Each row comes from the steps of one walk. Every step used is in the known rows, and no mark comes twice. Write the walk behind each row, first mark first.
Known rows:
rulan firov timab rulo gafon lote: [-248, -543, 325, -94, 97, 438, -299, -129, -247, 10, 19, 415, 332, -361, 184, -217, 225, 206, -147, -67, -88, -281]
firov rulan rulo: [-25, -92, 63, 146, 38, 152, 372, 266, -213, 492, -252, 44, 100, -213, -129, -174, -24, -42, 46, 340, -261, -59]
gafon lote birikeb: [-3, -388, -116, 163, -144, 246, -254, 550, -122, -47, 14, 48, 118, 49, 357, 104, -167, -353, -223, 166, 181, -232]
rulo gafon lote birikeb: [245, -285, -119, 110, 39, 235, -249, 329, -107, -67, 223, -73, -158, -333, 204, -259, 75, -282, -526, 87, 99, 43]
firov timab rulo: [91, -384, 243, 48, -14, -49, 61, -233, -362, 45, -46, 216, 164, -300, 489, -54, 217, 91, 207, 19, -22, -267]
tozikuz firov timab rulo: [-126, -131, 215, 93, 414, 11, 161, -73, -79, 188, 0, 276, 371, -137, 424, 232, 77, 54, 595, 508, 11, -307]
rulan rulo gafon: [54, -133, -20, 76, 168, 312, 31, -28, -351, 170, -120, 17, -78, -494, 123, -296, -45, 134, -201, -220, -109, 65]
timab rulo gafon lote firov: [4, -64, -89, -20, -78, 146, -306, 12, -553, -115, 13, 392, -45, -437, 456, -163, 250, 98, -292, 82, 127, -284]
tozikuz firov rulan rulo: [-205, 79, 97, 159, 461, 161, 382, 265, 29, 502, -145, 160, 333, -74, -12, 136, -94, -37, 484, 734, -163, -165]
gafon rulo rulan: [50, 395, -558, 204, 138, -230, -52, 376, -490, -112, -159, -174, -148, -150, -247, -402, -145, 261, 101, 221, 97, 454]
firov timab rulo gafon: [204, -394, 224, 42, 49, -16, 39, -255, -379, 19, 59, 164, 40, -483, 472, -217, 312, 70, 28, -9, -32, -153]
tozikuz firov rulan: [-151, 134, 86, 117, 421, 34, 326, 255, 191, 405, -7, 105, 287, 48, -87, 173, -10, -116, 456, 825, -128, -127]
gafon rulo: [-72, 200, -460, 132, -7, -160, -103, 384, -340, -177, -21, -151, -15, -99, -76, -332, 13, 102, 197, 48, 62, 342]
rulan firov timab rulo: [-315, -417, 387, -91, 86, 362, -219, -235, -199, 83, -34, 449, 287, -266, 134, -97, 172, 343, 45, -71, -113, -351]
rulo gafon lote: [223, -260, -130, -7, 59, 171, -194, 221, -122, -165, 158, -91, 19, -281, 95, -342, 159, -283, -515, 8, 65, 211]
rulan rulo gafon lote birikeb: [51, -327, -65, 159, 100, 442, -93, 236, -423, 149, -114, 48, -23, -472, 291, -240, -119, -55, -313, -149, -14, -48]
firov timab rulo gafon lote birikeb: [202, -515, 176, 127, 9, 74, -63, -44, -415, 32, 83, 198, 39, -470, 621, -167, 243, -43, -39, 75, 33, -270]
gafon lote: [-37, -344, -130, 4, -124, 150, -185, 400, -150, -188, -99, 10, 347, 101, 195, -10, -62, -380, -193, 73, 143, 7]
lote birikeb: [62, -44, 28, 241, -19, 136, -110, 234, 25, 199, 138, 46, -341, -78, 212, 157, -148, 23, -34, 139, 65, -337]
timab firov: [33, 17, -65, -403, -11, 52, -31, -52, -163, 98, 62, 85, -84, 189, 180, 118, 73, 61, -190, -49, 39, -419]
tozikuz firov: [-190, 139, 54, 65, 431, 43, 116, 81, 171, 160, 33, 127, 272, 81, 87, 262, -82, -13, 449, 500, 28, -134]
gafon lote firov timab: [-196, -384, 1, -162, -18, 288, -174, 380, -184, 84, -78, -35, 365, -99, 286, 206, 216, -452, -295, 215, 129, -239]

Write each row's walk:
[-25, -380, 14, -6, 165, 459, -26, 148, -431, 235, -159, -3, 126, -558, 291, -189, 76, -97, -344, -130, -42, -50] -> rulan rulo gafon lote firov timab
[-33, -21, 130, 30, 323, 151, -38, -118, -203, 190, -208, 119, 19, -205, -299, -151, -98, 353, -165, 190, -59, 33] -> rulo rulan firov timab
[21, -42, -21, -296, 18, 171, 233, 133, -311, 444, -126, 108, -17, 58, 82, -5, 59, 30, -166, 193, -157, -455] -> timab firov rulan rulo
[-239, -543, 345, -16, 91, 483, -342, -49, -242, 84, 58, 427, 206, -386, 263, -159, 168, 211, -159, -18, -61, -398] -> rulan firov timab rulo gafon lote birikeb
[-111, 161, -5, 76, 51, 75, -213, -209, -587, -13, -232, 576, -64, -253, 123, -130, -77, 591, -6, 143, 55, -284] -> timab rulo rulan firov
[-325, 155, 65, -134, 123, 332, 161, 274, -170, 627, -172, 25, -17, -279, -118, 218, 248, -42, -179, 429, -160, -365] -> lote firov rulan rulo
[91, -99, 49, 143, 107, 191, 335, 226, -226, 484, -148, -4, -19, -382, -150, -339, 75, -55, -141, 323, -279, 55] -> firov rulan rulo gafon
[-242, -415, 382, -82, 128, 391, -235, -261, -198, 87, 43, 405, 203, -394, 113, -214, 241, 340, -76, -91, -135, -283] -> rulan firov timab rulo gafon
[115, -298, -29, -111, 124, 272, -187, 228, -135, 15, 172, -118, 20, -426, 164, -193, 341, -341, -567, 102, 58, 44] -> rulo gafon lote firov timab
[39, -313, -76, 71, 107, 385, -48, 156, -424, 94, -157, 33, 101, -448, 221, -294, -70, -52, -302, -194, -33, 72] -> rulan rulo gafon lote
[65, 25, -24, -332, -25, 28, 186, 125, -150, 340, 6, 70, -58, 178, 15, 17, 131, -47, -193, 282, -112, -425] -> timab firov rulan
[-205, -377, -19, -136, -65, 266, -213, 343, -336, 45, -117, 119, 361, -158, 418, 205, 237, -335, -246, 219, 151, -349] -> gafon lote firov timab rulo
[-274, -243, -91, -91, -36, 373, -63, 580, -258, 261, -215, 37, 334, -109, 117, 135, 117, -411, -326, 372, 26, -251] -> gafon lote firov rulan rulo
[92, -161, -97, -88, 92, 269, -137, 343, -122, 101, 128, -99, -23, -376, -4, -226, 309, -343, -610, 262, 9, 60] -> rulo gafon lote firov rulan
[-121, -70, 47, 242, 449, 280, 259, 454, -10, 494, -50, 140, 251, -188, 117, 74, -95, -172, 264, 784, -96, -217] -> tozikuz firov rulan rulo gafon lote birikeb
[-161, -52, 177, -195, 137, 202, -86, -98, -285, 305, 49, 121, -64, -486, 301, 174, 484, 39, -185, 186, 17, -433] -> lote firov timab rulo gafon
[-94, 184, -375, 151, 221, -44, -127, 289, -476, -42, -161, -63, 8, -238, -281, -438, -69, 356, 85, 179, 16, 354] -> gafon rulo rulan firov timab
[-48, -143, 194, 94, 464, 27, 137, -94, -84, 173, 79, 235, 285, -264, 421, 103, 137, 38, 458, 486, 5, -239] -> tozikuz firov timab rulo gafon
[86, -159, -85, -295, 14, 241, 137, 238, -371, 370, -80, 89, 28, -27, 138, -120, 102, -114, -364, 197, -108, -383] -> timab firov rulan rulo gafon lote
